(in the rows, 128 means zero)
Known rows, with every way that one mark hangs from another
[vako [komebip legov [pasu bogi] rafub] [poko fudir]]: [145  76 125 121 111 147 107 165 146  82 114  90 110 143 113 135 121  91
 122 135 252 134 140 131 139]
[fudir poko]: [ 91 133 123 137 140 118 141 128 156 147 145 100 116 125 136 124 138 141
 120 123  90 126 114 117 141]
[biror nimoda]: [131 149 116 135 145 129 164 116 126 157 134 120 127 123 133 125 138 150
 123 129  75 129 120 115 117]
[nimokon [beroku [komebip pasu rafub]]]: [109  95 142 126 133 126 122 127 158 136 131 122 146 127 130 134 121 124
 124 125 126 122 123 142 143]
[padepob nimoda]: [108 151 132 126 158 132 125 145 141 160 138  81 109 127 118 122 141 120
 139 120 119 127 120 122 134]
[vako [komebip pasu] [poko fudir]]: [131  78 128 124 123 147 125 159 150 118 130  52 101 141 124 124 144 105
 116 138 210 133 117 125 138]
[rasit [komebip legov [pasu bogi] rafub]]: [141 126 125 125 118 126 111 147 126  91 136 150 125 131 131 128 125 122
 151 115 148 123 124 123 134]
[komebip legov pasu rafub]: [141 101 112 131 106 126 124 143 137 101 118 163 124 126 121 133 105 124
 152 125 135 119 127 139 139]
[komebip legov]: [111 140 116 133 130 133 145 138 144 127 135 113 117 127 117 131 125 136
 126 117 116 127 118 120 130]
[biror nimoda [pasu bogi komebip] zeran]: [135 193 127 128 137 118 147  77  97 161 134 129 173 117 146 113 161 159
 132 129  42 131 136 121  95]
[beroku [komebip legov [pasu bogi] rafub]]: [127 107 120 124 120 127 114 140 140 103 121 163 149 128 119 122 108 123
 135 122 140 122 141 138 135]
[biror nimoda [pasu komebip] zeran]: [138 177 126 133 129 121 156  79 105 167 137 123 158 118 145 114 152 170
 131 132  30 127 124 121 100]
[rafub legov]: [ 97 141 136 136 147 132 142 129 130 158 133 114 102 130 118 131 134 130
 105 122  96 133 111 129 127]
[rasit [komebip [pasu bogi]]]: [124 139 127 125 137 124 121 139 123 121 149 116 128 129 143 117 156 128
 147 116 115 125 112 118 129]
[beroku [komebip pasu]]: [113 107 121 127 131 128 132 133 145 139 137 126 141 127 128 111 130 137
 130 126  97 121 118 133 133]
[nimokon [beroku komebip]]: [ 91 119 145 128 149 130 136 125 161 153 140  90 140 128 127 133 134 131
 108 120 113 127 117 131 137]
[biror komebip nimoda]: [136 152 116 133 144 125 167 106 101 163 135 144 118 119 144 124 127 161
 123 138  64 131 131 110 112]
[biror [komebip legov rafub] [pasu bogi] zeran]: [128 184 129 128 118 119 121  96  90 136 124 167 139 118 139 130 118 142
 135 132  95 128 148 132 109]
[nimokon [beroku [komebip pasu [rafub legov]]]]: [105  89 149 127 134 129 121 126 154 140 129 132 138 129 124 138 116 122
 113 125 126 123 121 146 142]
[pasu bogi [komebip rafub]]: [121 169 130 127 155 113 123 126 121 126 116 112 146 128 138 125 151 120
 147 114 119 136 149 118 125]
[rasit komebip]: [117 154 133 132 144 129 134 138 133 138 152  93 107 132 137 122 149 138
 132 115 106 128 104 108 129]
[biror [komebip legov [pasu bogi] rafub] nimoda zeran]: [164 138 116 125 108 117 133  99  84 124 123 221 143 111 136 130 103 157
 135 146  98 124 147 129 112]
[vako komebip [poko fudir]]: [119 103 134 127 137 150 131 158 152 129 129  31  91 144 121 130 146 106
 102 134 211 139 120 116 134]
[vako komebip poko]: [128 122 131 127 130 138 134 148 147 133 137  59 105 141 119 127 152 101
 103 136 175 135 101 120 140]
[nimokon [beroku [komebip legov [pasu bogi]]]]: [100 102 135 122 132 130 125 129 158 124 137 122 157 126 123 132 127 125
 118 119 134 123 126 139 136]
[vako [komebip legov rafub]]: [130 112 127 129 122 133 125 150 139 125 130  97 106 136 110 138 121 104
 123 125 164 128 115 123 140]

Rows
[124 160 124 126 141 118 123 131 128 106 116 127 145 129 126 129 134 122
 145 111 137 134 153 118 126]	[pasu bogi [komebip legov rafub]]
[147 125 109 129 129 122 161 106  98 152 134 163 128 116 147 119 125 160
 137 143  64 125 129 119 115]	[biror [komebip pasu] nimoda]
[164 136 122 130 115 115 141  95  86 149 126 202 131 111 146 125 111 163
 137 151  72 122 133 128 115]	[biror [komebip pasu rafub] nimoda zeran]
[154 141 130 127 121 116 131  92  73 149 123 218 133 113 139 129 112 152
 122 150  82 128 140 133 110]	[biror [komebip [pasu bogi] [rafub legov]] nimoda zeran]
[144 115 124 129 112 128 117 148 133  97 138 146 113 131 129 129 117 131
 149 117 139 119 114 122 137]	[rasit [komebip legov pasu rafub]]
[146  64 125 125 104 149 113 167 153  88 116  86  98 143 112 135 114  99
 120 138 243 131 131 130 143]	[vako [komebip legov pasu rafub] [poko fudir]]
[103 109 142 128 135 131 128 131 164 129 130 118 138 130 118 142 109 127
 111 119 141 125 128 134 141]	[nimokon [beroku [komebip legov rafub]]]
[141 139 124 125 110 115 114 115  97 119 125 195 133 115 135 131 109 140
 140 137 119 123 140 133 123]	[biror [komebip legov [pasu bogi] rafub] zeran]
[111 165 120 125 146 121 133 129 129 116 129 108 150 127 127 123 150 130
 138 108 120 134 142 113 122]	[pasu bogi [komebip legov]]
[137 187 121 128 126 123 147  82 101 145 134 141 173 117 137 117 149 161
 130 127  56 129 139 122  96]	[biror nimoda [pasu bogi [komebip legov]] zeran]
[135  90 132 128 119 152 120 165 155  99 116  65  88 146 108 141 114 101
 106 133 243 137 133 121 140]	[vako [komebip legov rafub] [poko fudir]]
[130  95 119 128 113 130 120 141 148 108 123 159 137 129 116 122 100 132
 135 125 130 119 132 138 139]	[beroku [komebip legov pasu rafub]]
[152  95 122 121 104 135 110 155 141  87 121 117 121 139 113 133 128  84
 122 138 220 130 120 135 144]	[vako [komebip legov [pasu bogi] rafub] poko]
[152 182 122 129 116 121 140  81  80 140 122 192 149 114 141 130 112 159
 129 142  72 129 154 128  98]	[biror [komebip legov rafub] nimoda [pasu bogi] zeran]
[144  85 136 127 112 137 116 149 137 116 122 110 101 142 112 133 129  89
 109 144 193 131 103 140 145]	[vako [komebip pasu [rafub legov]] poko]
[103  99 149 124 139 127 114 125 149 135 127 135 147 129 124 137 122 116
 114 122 132 126 129 147 139]	[nimokon [beroku [komebip [pasu bogi] [rafub legov]]]]
[117 144 137 133 144 121 132 126 128 140 119 118 118 132 126 130 131 131
 130 118 105 134 130 122 130]	[pasu [komebip [rafub legov]]]
[132 141 131 132 126 131 123 147 136 108 138 125 104 134 125 134 118 132
 136 113 139 126 116 113 135]	[rasit [komebip legov rafub]]
[124 116 126 125 134 122 114 135 136 122 122 148 149 127 130 117 123 121
 139 126 122 124 138 138 134]	[beroku [komebip [pasu bogi] rafub]]
[134  79 139 123 125 146 104 159 136 106 112  88 100 145 116 134 131  87
 110 138 236 139 134 136 137]	[vako [komebip [pasu bogi] [rafub legov]] [poko fudir]]
[142 183 135 131 130 120 138  74  69 165 122 190 140 116 143 129 121 154
 118 145  56 133 148 133  96]	[biror [komebip [rafub legov]] nimoda [pasu bogi] zeran]
[129 105 129 133 123 125 121 134 126 130 117 160 113 128 125 133 116 119
 137 129 115 124 120 144 137]	[komebip pasu [rafub legov]]
[126 121 129 129 132 122 113 133 116 123 114 164 127 127 127 132 126 108
 138 127 128 128 134 145 132]	[komebip [pasu bogi] [rafub legov]]
[138 117 112 127 114 123 115 142 130  93 115 166 139 124 122 133 114 113
 153 122 150 123 142 138 134]	[komebip legov [pasu bogi] rafub]
[113 189 129 127 127 120 129  97 113 140 134 117 163 121 136 118 155 144
 136 117  78 129 133 127 107]	[biror [pasu bogi [komebip legov]] zeran]
[144  73 131 125 118 145 114 162 148 108 117  71  97 143 123 131 129  98
 122 140 226 133 127 130 141]	[vako [komebip pasu rafub] [poko fudir]]
[119 172 144 133 127 120 127  95 112 158 126 124 138 125 136 123 141 145
 131 125  65 129 123 134 114]	[biror [pasu [komebip [rafub legov]]] zeran]
